Every row comes from one small tree of marks. The marks that hang from a mark follow it in brackets, in the order of their numbers. Every link used is in the known rows. Which tree was each row made from?
Known rows
j741(j521 j594(j308)): [-29  -8  20  17 -34   9 -18  -2 -11  29 -52   7 -17  34  14  14 -16  21
   8 -22  27  13 -18   4  -8   1  50  58 -53  48 -18  -4   0 -16 -25  30
   3]
j594(j308 j741(j521)): [-22  -8   8  11 -25   4 -16 -13   5  21 -56  10 -26  29  23  12 -12  23
   3 -27  23   3  -9   0 -16   6  43  74 -50  51 -10   7  -5 -15 -30  20
  -3]
j993(j566 j857): [  1  -5  15 -18   8  27 -30  20   6  26  -5  22 -12  40 -20   2   5  18
 -13 -24   9   4 -18  -9 -13  -5  37   3   1   7 -40 -19 -17   1  13  22
 -36]
j186(j904(j857)): [ -3  -7  12 -29  19  23 -33  -8   5  26  -7  -5 -23  20  -5   7   3  -4
 -13 -33  -2   6 -25   0   2 -15  20   2   6  -3 -33 -22 -12   1  12   5
 -31]
j692(j521 j551 j566(j993)): [-32   8   9   1   9  15 -34 -14 -26  29 -32  22   1  24 -33  -7   8  19
  17 -37 -20 -18 -23  17 -13   4  33  29 -23  63 -74   1  16  -4  21  43
  15]
j521(j692): [ -8  -3  10  -3   4   9 -27 -13 -15  25 -16  16 -21  34 -13  -2   2   2
   5 -14  -8   8 -11   1  -4  12  24  20  -2  32 -28  -2  20   3  -2  28
  -3]
j566(j993(j857)): [-22   3  11 -27  -1  14 -31   5   9  20 -12  31  -3  27 -19   6  16  16
  -4  -6   9   1 -13   5 -18  -5  35   5  -3  14 -35 -19  -2  -6  10   9
 -12]
j308(j594(j741(j521(j692(j551)))) j893): [-10  -2   0  27 -21  12 -24 -15 -12   1 -57   7 -37  21  25  17 -16  12
  10 -23  23  -8 -17  -9 -11  -3  45  89 -48  81 -17  23   1  -2 -34  50
 -16]
j373(j899): [  7  -1   5   7   9   5 -13 -18  -1  22 -11  12 -22  28 -15 -12  -9  -4
 -17 -13  -1   3  -7   6  -3  -3  16   6  -2  13  -7  -5  17  -9   0   9
  13]
j893(j308(j594(j741(j521(j692))))): [ -8  -3   1  15 -21   4 -20 -15   1   9 -54   9 -30  32  26  13  -2  16
   9 -22  25   3 -14  -9 -11  -2  43  84 -28  61 -11  16   3  -9 -29  37
 -11]
j594(j308(j893) j741(j521(j692))): [-19  -9   8  18 -27  11 -24 -15  -2   5 -65  13 -29  27  26  21 -15  22
  12 -31  23   1 -14  -2 -20  10  51  92 -52  70  -9  18  -5 -11 -36  32
 -10]
j741(j521 j594): [-26  -6  19  12 -29  13 -18  -3 -14  35 -39  10 -15  32   1   7 -16  13
   2 -16  25  12 -14   1   3   5  41  36 -41  39 -21  -8   9  -9 -19  31
   1]
j308(j594 j893): [  8   1  -2   9  -6   6 -12  -5   6   5 -20   5 -28  26  21  19 -11   5
   7   2  16  -4 -17 -16 -13 -15  30  59 -25  46 -11   6  -3  -9 -19  47
 -16]
j741(j521(j692(j566)) j594(j308(j893))): [-27  -9  23  30 -32  21 -34  -3 -28  16 -63   9 -17  35  10  25 -18  29
  20 -37  20  10 -26   9 -11  12  61  80 -57  72 -32   6   2  -9 -24  47
   2]
j741(j521(j692(j551)) j594(j308(j893))): [-32  -7  20  30 -31  16 -30  -4 -32  14 -69   7 -23  32  11  16 -13  16
  19 -36  18   7 -25   9 -14   5  61  77 -56  80 -28  13   6  -9 -28  46
  -3]
j208(j373(j899(j174(j678))) j692(j551)): [ 12   8  -2  36  27   4   0 -42 -38  19  -1  -2 -30  28 -25 -39  -5 -19
 -18 -52 -22   0  12  44   1   0  18   3  10  29 -13   7  42  -6   7  12
  33]
j208(j373): [ -3   2  12 -13  17  -1  -9  -6  -4  21  -6   7 -24  30 -14 -21  -1  -1
  -4 -15  -4  -1  -4  -1  -2   8  18  14  -3  15 -12  -2  23 -13  -3  26
   2]
j857(j904): [ -7  -3   7 -22   7  18 -19  -2   7  27  -8   3 -23  28  -9   1   6   2
 -14 -20   0  -2 -24  -8  -2  -4  18   5  -1   2 -27  -6  -5  -6   3  14
 -21]
j174(j899): [  2   8   3   4   4  13   1 -14  -7  28  -9   3 -24  35  -8   3  -8  -6
 -14  -2   1   5  -1  10  -4  -4  18   5  -5  24 -15  -7  18  -3   5  16
  11]
j893(j308(j594(j741(j521)))): [ -5  -4  -1  12 -21   1 -13 -12  11  11 -50   6 -28  31  30  13  -4  15
   6 -16  29   1 -13 -12 -12  -9  40  82 -30  54  -7  12  -2 -15 -28  35
 -12]
j741(j521 j594(j308(j893))): [-24  -8  18  20 -35  12 -16   1  -8  19 -54   7 -18  31  20  22 -19  19
  11 -19  31   9 -21   0 -13  -1  54  70 -56  56 -13   1  -5 -19 -30  39
  -4]
j594(j741(j521(j692))): [-21  -7  11   8 -19  12 -26 -19  -9  26 -46  17 -25  28   2   2 -10  14
   0 -26  15   5  -6   0  -1  18  35  49 -32  49 -18   7  12   0 -22  23
  -3]
j308(j594(j741(j521)) j893): [ -5  -3  -1  19 -25  10 -15 -12   5   4 -46   8 -33  21  32  21 -21  15
   5 -11  32  -6 -14 -15 -10  -7  40  84 -48  64  -6  15  -7  -8 -35  45
 -16]
j857(j993(j566)): [ -8  -2  16 -23  10  28 -25  10  10  35  -7  20 -20  36 -13   1   8  12
 -10 -32   3   1 -21  -6  -9  -4  29   1   4  -1 -37  -8 -10  -1   7  26
 -30]
j521(j692(j551) j741(j594)): [-28   9  13  20  -3  18 -44 -15 -51  28 -46   4 -21  29 -11  -7  -1  14
  13 -41  -4  11 -22  11  -4  11  37  49 -36  67 -40  19  22  12  -9  43
   2]
j899(j174(j678)): [ 13   7   5  17  11  11   0 -21  -4  21   2  -5 -24  28  -1 -11 -14  -6
 -15 -11  -2   5  11  31   0  -6  26  -1 -13  16 -16  -5  21   3  13   1
  27]
j521(j692 j741): [-16   4   9   3   2  16 -41 -19 -28  29 -26  16 -19  29 -12  -5   1  15
   8 -27  -4  11 -15   1  -2  18  22  33 -18  43 -29  13  19  13  -2  34
   1]
j904(j857): [ -4  -8   7 -17  11  16 -24  -7   4  24 -10   9 -16  27  -9   3   3  -2
  -7 -16   1  10 -20   2  -3  -7  19   6   2   7 -30 -15  -5  -1   7   9
 -21]
j678(j174): [  1   6   5   5   5  12  -4 -12  -3  26  -4  -3 -14  31   4  -2 -13  -1
  -7  -6   2   5   1   8  -3  -3  20   6 -11  11 -21  -9  14   1   6  11
  14]
j904(j857(j993)): [-12  -9  11 -26  13  28 -29  -2   7  27 -13  14 -19  27 -10   4   9  -2
 -13 -31   3  10 -30   5  -4 -12  20   0   9  -4 -34 -15 -14   1   9   3
 -31]
j186(j904(j857(j993(j566)))): [ -6  -7  18 -38  22  39 -41   3   9  29  -7   1 -24  23  -9   8   9   4
 -18 -51   1   4 -33  -1   0 -18  26  -7  12 -15 -43 -21 -25   5  17   6
 -47]
j308(j594(j741(j521(j692))) j893): [ -7  -3   1  22 -25  13 -23 -15  -5   2 -51  11 -35  22  28  21 -19  15
   8 -17  29  -5 -15 -12  -9   0  43  87 -45  72 -10  18  -3  -2 -36  46
 -15]
j899(j174): [  6   3   7   5   7   7  -8 -14  -3  25  -1   4 -18  28  -4 -13 -10   1
  -8  -9  -3   5   3  14  -3  -7  23   4 -10  16 -21  -5  14  -2   7  13
  17]
j308(j594(j741) j893): [  3   2  -4  14 -12   5 -13 -12   8   1 -34   3 -33  22  31  19 -16  10
   3  -7  22  -6 -13 -16 -13 -11  35  80 -38  56  -6  13  -7  -9 -31  43
 -18]
j741(j521(j692(j566)) j594): [-29  -8  25  21 -25  22 -35  -6 -34  32 -47  12 -15  36  -9  10 -14  22
  11 -34  13  13 -20  11   4  18  48  45 -41  55 -40  -3  15   0 -12  39
   7]

Write each row's tree
[-21   4  16  25 -10  22 -48 -11 -41  17 -50   4 -15  32   3  17 -10  35
  21 -45   3  12 -28   9 -12  14  48  80 -50  70 -40  18   5   5 -12  50
   4] => j521(j692(j566) j741(j594(j308(j893))))
[-45  15  14  13  -1  21 -47 -17 -45  33 -48  18   4  21 -28  -6   1  33
  20 -51  -9 -10 -30  21 -10   7  40  49 -47  78 -74  11  13   2  14  52
  19] => j692(j521(j741(j594)) j551 j566(j993))
[-30  -7  23  16 -29  18 -30  -8 -28  32 -46  14 -18  33  -5   5 -14  14
   7 -25  19  15 -16   6   5  15  45  40 -36  51 -26  -3  16  -1 -19  33
   2] => j741(j521(j692) j594)
[ -2   5   0  31  22   4  -8 -47 -45  26 -10  15 -20  24 -35 -48  -8 -14
 -11 -61 -22  -5   0  35   3   4  14  12  10  41 -23   8  36  -7   8  25
  32] => j208(j373(j899(j174)) j692(j521 j551))
[-11   0  12  11 -16   5 -13   1  -3  14 -35   0 -18  33  20  19 -12  12
   9 -11  16  10 -20  -1 -17  -9  46  63 -40  44 -12  -2  -6 -20 -22  36
  -8] => j741(j594(j308(j893)))
[-28  -9  21  24 -36  16 -29  -5 -22  15 -62  12 -21  32  14  21 -17  20
  16 -28  26  12 -23   5 -11   8  58  74 -52  67 -18   6   2 -10 -30  41
  -3] => j741(j521(j692) j594(j308(j893)))
[-17   6   9  14 -14  11 -26  -7 -15  21 -40   2 -16  27  15  12 -12  22
  10 -23  16  12 -22  -2 -14  -2  39  68 -50  50 -15  11  -3  -8 -19  40
  -3] => j521(j741(j594(j308(j893))))
[ -7  -4   3  19 -18   7 -24 -13  -3   9 -55   7 -28  33  23  17  -3  23
  12 -29  21   1 -17  -6 -11   0  45  89 -31  65 -22  16   2  -9 -24  41
  -8] => j893(j308(j594(j741(j521(j692(j566))))))
[  2   0  -4   7 -11  -3 -10 -11  13   8 -40   2 -28  32  29  12   0  11
   4 -12  21   2 -13 -13 -15 -13  36  78 -22  48  -7  11  -2 -16 -25  35
 -14] => j893(j308(j594(j741)))
[-34   5  11  -4  11  22 -40  -6 -26  26 -34  27   3  27 -37  -5  11  21
   9 -42 -15 -15 -31  18 -17   0  38  27 -19  59 -77  -6   5  -2  25  34
   4] => j692(j521 j551 j566(j993(j857)))
[ -7  -9  15 -28  15  35 -34   6   9  28 -10  17 -18  30 -14   3   9   8
 -13 -39   5   7 -29   2  -5 -11  27  -5  10  -8 -43 -15 -22   5  13  11
 -41] => j904(j857(j993(j566)))
[  2   2  -2  20  23  -1  -8 -33 -33  24  -7   8 -26  30 -29 -33   4 -15
  -9 -47 -21   0  -1  21  -3   4  13  13  14  29 -16   5  35 -13  -2  26
  13] => j208(j373(j899) j692(j551))
[-32  -6  23  27 -21  22 -37  -6 -44  31 -54   7 -18  35 -13   5  -9  19
  14 -41   6   8 -22  15   1  14  51  48 -45  68 -50   4  19   0 -11  44
   7] => j741(j521(j692(j551 j566)) j594)
[-17  -1   4  25 -16  10 -30 -18 -23  17 -53   5 -34  28  12   8 -10  22
   8 -35  13  -5 -15   3  -4   4  42  75 -45  72 -37  15   8   2 -23  42
  -2] => j308(j594(j741(j521(j692(j551 j566)))))
[-23  -9  13  10 -11  15 -28 -12 -26  29 -41  17 -22  31 -15  -4  -1   5
   8 -27   1   2 -15   5  -3  14  34  28 -23  54 -36   7  23   2  -7  34
   0] => j741(j521(j692(j551)))
[-22   6  11  11 -12   8 -28  -9 -19  29 -38   2 -15  29  11   6  -9  24
   8 -25  14  14 -19   2 -10   0  35  58 -46  43 -19   7   1  -5 -16  34
   2] => j521(j741(j594(j308)))
[-22  -8   7  23 -24  11 -25 -14 -10   4 -71   9 -31  27  24  17 -11  19
  14 -36  17  -3 -17   1 -23   7  54  94 -55  80 -16  23  -1 -11 -34  36
 -10] => j594(j308(j893) j741(j521(j692(j551))))
[-25   2  11 -35   0  23 -35   7  11  19 -13  26  -7  24 -21   6  20  16
 -12 -17  10  -4 -23   4 -15  -8  34  -1   1   4 -39 -17 -13  -5  12   3
 -22] => j566(j993(j857(j904)))
[ -2  -6  16 -29   9  39 -35  23   8  25  -6  17 -17  37 -22   2  11  19
 -22 -39  10  -2 -31 -11 -10  -8  36  -3   5  -6 -45 -17 -31   2  16  14
 -48] => j993(j566 j857(j904))
[-21  -1  16 -15   6  28 -50  -1 -17  19 -21  22 -11  32 -29   9  16  23
   1 -37  -8  -1 -26  12 -10  11  38  16  -1  27 -58  -8   2   6  15  19
 -11] => j521(j692(j566(j993(j857(j904)))))
[-27   6  15  16 -13  14 -43 -15 -37  25 -46   8 -20  31   3   5  -6  25
  14 -36   8  17 -21   9  -8  13  41  64 -41  58 -27  14  10   6 -16  37
   4] => j521(j692 j741(j594(j308)))
[-10  -2   0  20 -17   4 -21 -15  -6   7 -60   5 -32  31  23   9   1  12
  11 -28  20  -1 -17  -6 -13  -5  45  86 -31  71 -18  21   6  -9 -27  41
 -12] => j893(j308(j594(j741(j521(j692(j551))))))
[-38  13   8   6   7  20 -45 -19 -37  33 -40  22   3  20 -32  -9   6  29
  19 -47 -17 -15 -27  17 -12   9  31  40 -35  72 -75  13  15   4  20  49
  18] => j692(j521(j741) j551 j566(j993))
[-18   0   7  11  15  14 -25 -14 -30  33 -30  11  -7  31 -27 -10  -2   9
  11 -40 -23 -12 -28  10  -8   3  24  34 -23  62 -66   3  16  -4  17  46
  10] => j692(j521 j551 j566)
[-16  -9   5  15 -27   7 -14 -10  10   8 -60  10 -26  26  31  22 -16  21
   8 -23  27  -1 -14  -6 -22   2  48  89 -56  61  -4  14 -10 -18 -35  30
 -10] => j594(j308(j893) j741(j521))
[-24   6   6  17  13  19 -35 -20 -41  36 -38  10  -6  26 -26 -12  -3  19
  14 -50 -20 -10 -31  10  -7   8  23  46 -35  71 -67  15  15   4  16  51
  13] => j692(j521(j741) j551 j566)
[-29  11  11   9   8  22 -56 -17 -45  24 -39  15 -11  26 -27  -2  13  29
  20 -44 -19  -2 -20  18 -12  17  36  40 -28  65 -65  19  24  15  10  45
  10] => j521(j692(j551 j566(j993)) j741)
[-26   4  10  12 -13  14 -26 -17 -20  27 -43  17  -8  23   4   2 -18  19
  11 -30  13   3 -28  -2  -8   3  32  66 -44  62 -24   9  -2  -5 -10  44
   3] => j692(j521(j741(j594(j308(j893)))))
[-24  -6   9  13 -15  13 -27 -18 -18  24 -52  13 -28  28   0  -2  -7  11
   2 -32   9   1  -9   4  -4  15  37  51 -35  59 -26  12  15   1 -20  27
  -3] => j594(j741(j521(j692(j551))))
[-33   9   9  16  -1  14 -29 -19 -40  37 -44  10 -10  24 -15 -16  -8   9
   9 -40  -3  -2 -28   7  -4   2  27  46 -39  70 -45  14  14   1   0  45
   8] => j692(j521(j741(j594)) j551)
[-21  -8  12  12 -16  16 -29 -17 -14  26 -47  15 -22  30  -1   5 -10  21
   3 -34  10   3  -9   4  -2  21  37  54 -36  53 -30   7  12   1 -16  27
   1] => j594(j741(j521(j692(j566))))
[-23   5  14  19 -15  16 -42 -13 -34  17 -49   8 -20  29   9  12  -9  24
  17 -34  10  15 -23   5 -11  11  44  73 -45  64 -22  18   6   3 -20  44
  -2] => j521(j692 j741(j594(j308(j893))))
[-23  -6  11  17 -12  16 -31 -17 -22  25 -53  10 -25  30  -4   1  -7  18
   5 -39   4  -1 -11   7  -5  17  39  56 -39  63 -37  12  15   1 -15  31
   1] => j594(j741(j521(j692(j551 j566))))
[-25   5  18  23  -9  19 -50 -13 -44  25 -48   5 -15  34  -3  11  -7  36
  19 -47   0  15 -26  14  -8  16  45  71 -47  64 -44  13   9   7  -9  44
   9] => j521(j692(j566) j741(j594(j308)))
[-27   8  16  26   1  22 -51 -13 -59  28 -47   0 -16  32 -17  -1  -1  25
  17 -51 -12   9 -26  16  -4  15  41  56 -42  73 -58  19  21  12  -1  50
   8] => j521(j692(j551 j566) j741(j594))
[-38  14  18  18  -3  23 -58 -13 -55  25 -49   9 -10  27 -22   2   6  33
  22 -49  -9   4 -23  22  -9  15  47  52 -42  73 -64  17  22  13   2  48
  12] => j521(j692(j551 j566(j993)) j741(j594))
